Each row was made from one walk, in order. Every step used is in the known rows, and no mark comes twice. Write each row's walk.
Known rows:
L, A: [ 34 -20   1   5   5  -9  -8  -2   2  -3  -4 -16  -4  18  21   0  -4  -5
  18  19   1   5  -7  14  25 -15  -3  29  -4  -9 -29 -14  19  11 -19  -8
   2   6  -9 -14  -3   2  -3   9  -4 -10  -1   0  18]
E, L, A, N, D: [ 30 -17   9   6   4 -18 -15   5  -2 -23 -13 -15  -6   6  20  -9   1  14
  24  11  -3   9   0  -2  29 -12 -12  32  -8 -13 -38 -24  27  15 -10  11
   4 -11 -25 -19   7   0   0   6 -18 -28  13  -1  19]
E, L: [ 25  -9   1   5   8  -6 -23   4   6  -4   2 -12   1   4  25  -9  12   4
  22  21  -4   5  -2   0  13 -25 -15   8  -2 -14 -27 -12  12  12 -21  -3
   0   2  -6   1   4  -1   6  12 -13 -14   7   1   9]
D, X, B, A: [ 27 -32   7   8   0 -13  -1  -2  -2 -18  -7   0  -3  12  13   7   2   0
  21  16  20  17  13   2  11  -3 -18  40  -8   2 -19  -3  18   5 -18 -15
  15   6  -4  -6  15  -2  -9 -13  -6  -6   9   9  19]
Q, N, D, X, B, A: [ 26 -36  23  12   2 -16   8  -6  -5 -24 -11   2  -1   8   8   7   0   6
  26  11  12  22  23  -1  19   1 -25  44 -13   4 -16 -11  24  11 -12 -10
  16  -2 -12  -9  18  -3  -4 -16 -13 -15  14   5  19]
B, X, Q, J: [ 27 -18  -9   7   9  -7 -21  -9  -2  -5  18 -15  -8  -2  16   1   0   8
   5  15 -13  19   3  13   3  16 -10  29 -14 -12 -16 -11  -3   1 -13 -22
   1   3   8 -12  15 -10   9   6 -16  -6   8   5   7]
B, X, Q, N, D: [ 21 -26  11   5   9 -17  -7  -9   3 -18   0  -4  -3  -7   2  -3  -9  15
  24   7 -19  21  20   3  10   6 -21  27 -14  -7 -13 -26   5   9  -8  -3
  -6  -9  -8 -16  12   1  14   2 -14 -22  12   0  18]
D, N: [ 29  -6   1  11  -1 -11 -12 -12   1  -7  -4 -13   2   0  16  -9  -3   8
  15  26   7  13  -2  24  18  -9  -9  18 -14 -18 -24  -6  13   7 -17 -21
   6   7  -1  -7   0   3   3  16 -14  -9   9   8  17]
N, D, X, B: [ 16 -32   9   9  -8 -16  -6   5  -5 -23  -6 -10   2   1   6  -1  -5   5
  25   7   6  22  19  -9  17 -11 -17  38  -5  -1 -13  -4   7  10 -14 -16
  13   5 -13  -8  20  -3 -13  -8 -17  -9  14  -9  24]
X, B, A, N: [ 30 -21   9  10   7 -16 -10 -11  10 -21  -6  -7  -9  11  15  -7  -2  13
  20  11  25  11   9  13   8   5 -24  37 -12   3 -31  -5  31   1  -8  -3
  13  -1  -9 -13   6  -5   1  -5  -5 -15  16  13  13]
S, Q: [ 30 -19  -5   3   4 -12 -17  -2  11  -1  -1 -12  12  -2  10  -4 -16   6
  12  12  -5   4   7  11   3 -13  -4  15  -7 -13 -17  -7   7   0 -14 -14
  -5   2   8  -3   2  10   5  15 -10  -5  14   5  11]
A, N, D, X: [ 21 -19   2   9   0 -22  -9   8 -12 -29  -7  -9   5  -6  12 -11  -6   8
  17   8   2  29   8  -2  17  -7  -7  37 -15  -9 -26 -10  11   8 -11 -10
  14   0 -18 -23  16  -1  -3   3 -14 -19  17  -2  29]
L, A, N: [ 34 -13   0   8   8 -16 -11  -5   5 -14  -1 -19  -4  11  22  -7  -5   4
  17  14   8   6  -5  15  22  -4  -8  35 -11  -8 -39 -13  27   6 -11  -1
   6  -1 -17 -22  -4   1   2   9  -4 -16  11   2  16]
A, N, D: [ 21 -11   6   9   2 -19 -15   0   0 -22 -13 -12  -4   0  14 -17  -7  18
  17   6   1  18   3   5  15  -4 -14  25 -11 -10 -26 -12  16   9  -8   2
   8  -6 -15 -19   9   0   1  12 -17 -22  13   3  19]
N, D, X: [ 19 -23   3   7  -3 -15  -8   8 -13 -20 -10  -5   4   0  11  -5  -3   3
  17  12  -6  27   9  -5  20 -13  -6  31  -9 -10 -15  -9   5  11 -16 -13
  11   2 -13 -13  18   1  -6   4 -16 -14   9  -5  27]
S, Q, X, B, A: [ 30 -37   4   2   6 -12  -4  -1   8 -16  -9   0  -6   9  10  14 -12   9
  19   8  10   7  23  14   5   0 -13  31 -17  -4 -16  -3  23   6  -7  -8
   1   2   5   0   8  -3  -1  -9  -9  -5  22   7   8]
B, A: [ 31 -20   5   7   6  -7  -8  -6   1  -8 -12   1  -9  16  20  -3   3   4
  13  22  10  13  -1  14  12  -4 -13  23  -8  -3 -23 -10  20   8 -17  -7
   6   2   3  -7   5   0   2   4  -6 -12   0  20  14]
N, D: [ 20 -17   9   8  -2 -12 -13   1  -2 -14 -16  -8  -4   7  12 -12  -5  12
  17  10  -6  16   3   4  17 -11 -10  20  -5  -9 -16 -12   8  14 -13  -5
   5   0  -5 -11   8   0  -2  10 -18 -17   2   3  20]
A, L: [ 17 -15   6   9   2 -10 -19  10  -4  -7   1 -16 -11   2  22 -16  -5   9
  20  28   7  19  -8  12  10 -15  -3  15  -7 -12 -35  -7   9   5 -19  -8
  -1  -5   1 -12 -12  -7   6  16 -11 -10   7   3   9]
S, Q, X, B, A, L, E, M: [ 29 -32   6  -7   6 -13  -3  10   8 -20   1 -18  -5   4  11  14 -20  11
  11  11  13  12  19   7   9  -7  -3  19 -14 -13 -12  -6  30  10 -21   1
  11 -10  10   5  -6  -3  15  -3   0  -5  32  -3   3]
Q, X, B, A, L, E: [ 20 -31  14   3   9 -11  -4   6   1 -18   1 -17 -13  15  23   2  -4  13
  18  24  18  20  17  13  16  -9  -7  25 -19  -8 -16  -3  22  13 -12   0
   7 -11   9   1 -18 -10   6  -1  -4 -10  25   7  11]
Q, X: [ 21 -14  -3   2  12  -8 -11   5  -1  -9  -3  -6  -5   8  20   1  -3   7
  18  11  -6  16   8  15  15 -13  -5  19 -15 -15 -20  -3  10   9  -9  -7
  -1   9  -3  -9   0  -5   6   9 -12 -10  14  -5  15]
Q, S: [ 20 -14  -4   0   5   2 -13   7   0 -10   0 -15 -11   6  18  -1   5   6
  14  17  -1  12   1  25  18 -11  -9   4 -11  -6 -19 -12   7   1 -16 -20
   5   8  -2   8   7  -7   1  20  -9 -12   3   3  14]
B, X, Q: [ 23 -22  -9  -1   4 -12 -19  -2   7  -7  10  -4  -6  -5   7  -2  -8   6
  16  15 -12  15   9   7   0   6 -14  23  -8  -8 -19 -18  -3   3 -14 -14
 -10   1   4 -10   7  -1  11   4  -3 -12   6   7  19]
E, L, A, N, D, X, Q: [ 30 -31   5  -3   3 -28 -17   9  -9 -21  -2 -12   5 -16   8   3   0   9
  27  12 -13  15   9 -13  18  -5 -10  45 -11 -15 -42 -23  12   7  -9   1
   4  -8 -19 -16  15   0  -3  -1 -11 -22  23  -2  26]
N, D, X, B, A, L, E: [ 18 -37  20   6  -4 -18  -4   9 -10 -28  -7 -14  -8  11  17  -3  -4  12
  17  21  18  28  17  -3  20  -9  -9  33 -15  -6 -13  -9  15  14 -16  -4
  15 -17   3  -4  -5  -3  -4  -6  -9 -14  20   7  21]

Which walk is each row?
[ 24 -36  14   7  -3 -15  -1   3  -8 -26 -16   3  -6  10   9   7  -2   6
  22  11  15  21  19  -2  17  -3 -19  44  -9   4 -16  -7  19  11 -15 -11
  15   1  -8  -8  20  -2 -12 -16 -13 -11  10   7  23] | N, D, X, B, A
[ 25 -31  11   9   7 -21   0  -1  -7 -17  -4  -9  19 -11   3  -1 -10   6
  18   5 -14  20  21  -3  12 -11  -7  30 -16 -13 -15 -15   9   6 -12 -15
   3  -3 -11 -13  15   9   3   3 -15 -12  22  -6  20] | S, Q, N, D, X
[ 26 -24  -8   1  11 -13 -11   8   6  -6   0  -7   5  -3  12   5 -15   8
  13   6 -12   9  15  15   6 -13   0  14 -21 -19 -16  -4   9   4  -8 -11
  -7   6   3  -5   2   4   8  10 -10  -5  24  -5  11] | S, Q, X
[ 24 -31  10   8  -3 -21  -9   9  -4 -31  -5 -16   0   1  14   2   2   7
  31   9   9  14  13 -12  26 -11 -20  48  -8  -5 -33 -14  22  10 -13  -2
  14  -5 -30 -13  18  -3  -9 -12 -16 -17  22 -13  23] | E, L, A, N, D, X, B
[ 22 -34   3  -7   6 -16  -7  12 -13 -29  -9  -3  -9 -12   3   7   0  15
  17  11  -2  26  16  10  14  14 -12  31 -24  -5 -28 -22  11  -3  -3 -13
  11  -6  -8  -4  21  -6  -2   2  -6 -22  19  10  23] | B, A, N, D, X, Q, S
[ 26 -27   6   9   1 -23  -5   5 -14 -31 -16   1  -1   2  14  -5  -2  11
  17  12   7  29   9  -2  17   1 -11  42 -19  -6 -27 -12  20   8 -11  -4
  17  -5 -15 -22  19   0  -4  -4 -12 -20  14   8  28] | B, A, N, D, X
[ 27 -35  10   3   4 -21  -6   4   4 -33 -19  -2  -6   1   6   4 -16  25
  17  -3   7  13  26   7   8   6 -15  39 -23  -8 -21  -9  27   6   1   6
   7 -10 -11 -12  12  -1   2  -8 -17 -17  30   6  15] | S, Q, X, B, A, N, D
[ 34 -18   3   5   7  -7 -17   5   4  -4  -3 -16  -3  15  26   1  10  -4
  23  23  -3  -2  -9   4  28 -26  -8  22  -1 -13 -36 -19  23  13 -21   1
   0  -1 -14  -7   0   0   1   8 -10 -15   3  -2  14] | E, L, A
[ 26 -37  10   1   7 -15  -6   7   6 -17   0 -17  -6   9  17   5 -15  16
  14  17  14  15  22  12   7  -8  -2  22 -21 -14 -13  -4  20   9  -8  -1
   1 -15  15   4 -19  -3   5   0  -6  -6  31   6   7] | S, Q, X, B, A, L, E
[ 18 -25 -12  -7   5  -2 -16   6   3 -16   9  -8 -12  -3   7   6   0   8
  16  16 -11  16  10  21   9   8 -11  11 -15  -7 -16 -22  -4  -4 -12 -20
  -7   2   3   5  11  -9  10  11  -3 -13   8   3  16] | B, X, Q, S
[ 24 -24  15  11   2 -19  -8  -3   1 -29 -20  -4 -12  10  12  -8  -7  21
  21   6  15  16  13   5  15   6 -23  39 -12   2 -25 -11  27  10  -5   3
  13  -8 -14 -15  11  -3  -4  -5 -15 -22  14  11  17] | X, B, A, N, D
[ 21 -23  14  12   5 -18   0  -2 -12 -20  -3  -7  10  -4  11  -5  -1   4
  22   9  -9  26  16  -2  20 -11 -13  30 -14  -9 -18 -14  12  12 -15 -13
   9   0 -17 -15  15   2   0   2 -16 -16  14  -7  25] | Q, N, D, X
[ 21 -32   4  -1   0 -20 -12   6  -9 -11  -4  -7   5 -16   0   0 -10   8
  22   9 -14  25  14  -8   9  -3  -7  36  -9 -11 -21 -16  -5   6 -11 -12
   3   1  -4 -12  17   3  -4   2  -9 -14  15   2  28] | N, D, X, Q
[ 19 -39  19  10  -5 -17  -7  17 -15 -29 -15  -2 -15   5  14  -1  -5  11
  26  23  20  27  10  -3  15  -3 -10  41 -13  -2 -28  -9  19   9 -17  -6
  14 -14  -5 -12   6  -8  -5 -10 -13 -11  12   6  16] | N, D, X, B, A, L
[ 17 -23   1   5   5  -9  -8   2   7 -12   0 -11  -7   9  13   6  -4   7
  27   6   6  13  20   9  12 -12 -15  27 -11  -4 -16   3  11   8  -8 -10
   3  11  -6  -2   4  -9  -1  -4 -13  -7  19 -10  13] | Q, X, B
[ 24 -22  20   7  11 -19  -6 -10   3  -8  -5 -11   2 -11   2  -5  -8  15
  27   7 -18  17  17   3  11   0 -21  25  -8 -10 -19 -20   8   9  -6  -2
  -2  -5  -7 -12   8   4   8   5 -15 -23  16   1  16] | X, Q, N, D
[ 27 -20  12   8   1 -18 -11  -1  -3 -28 -22  -1 -11   8  15 -10  -4  19
  15  10   8  18   5   6  17   3 -16  31 -13  -4 -27 -15  26  11  -6   5
  12  -8 -12 -19  12   1   1   2 -14 -25   8  16  20] | B, A, N, D
[ 28 -27   5  11   4 -19  -5  -6   1 -25  -3  -5  -3   6  15   0  -1   7
  20  13  24  19  12   7  10   5 -20  45 -15   1 -31  -3  28   0 -10  -9
  17   1 -12 -16  11  -4  -4 -10  -4 -13  19  10  19] | D, X, B, A, N
[ 28 -32   6   0   3 -27 -10   2  -9 -22 -10   0   1 -13   1   2  -8  14
  20   9  -2  26  16  -5   6  11 -12  45 -17  -7 -32 -17  12   2  -7  -3
  10  -7  -7 -18  16   3  -1  -3  -6 -21  19  13  28] | B, A, N, D, X, Q
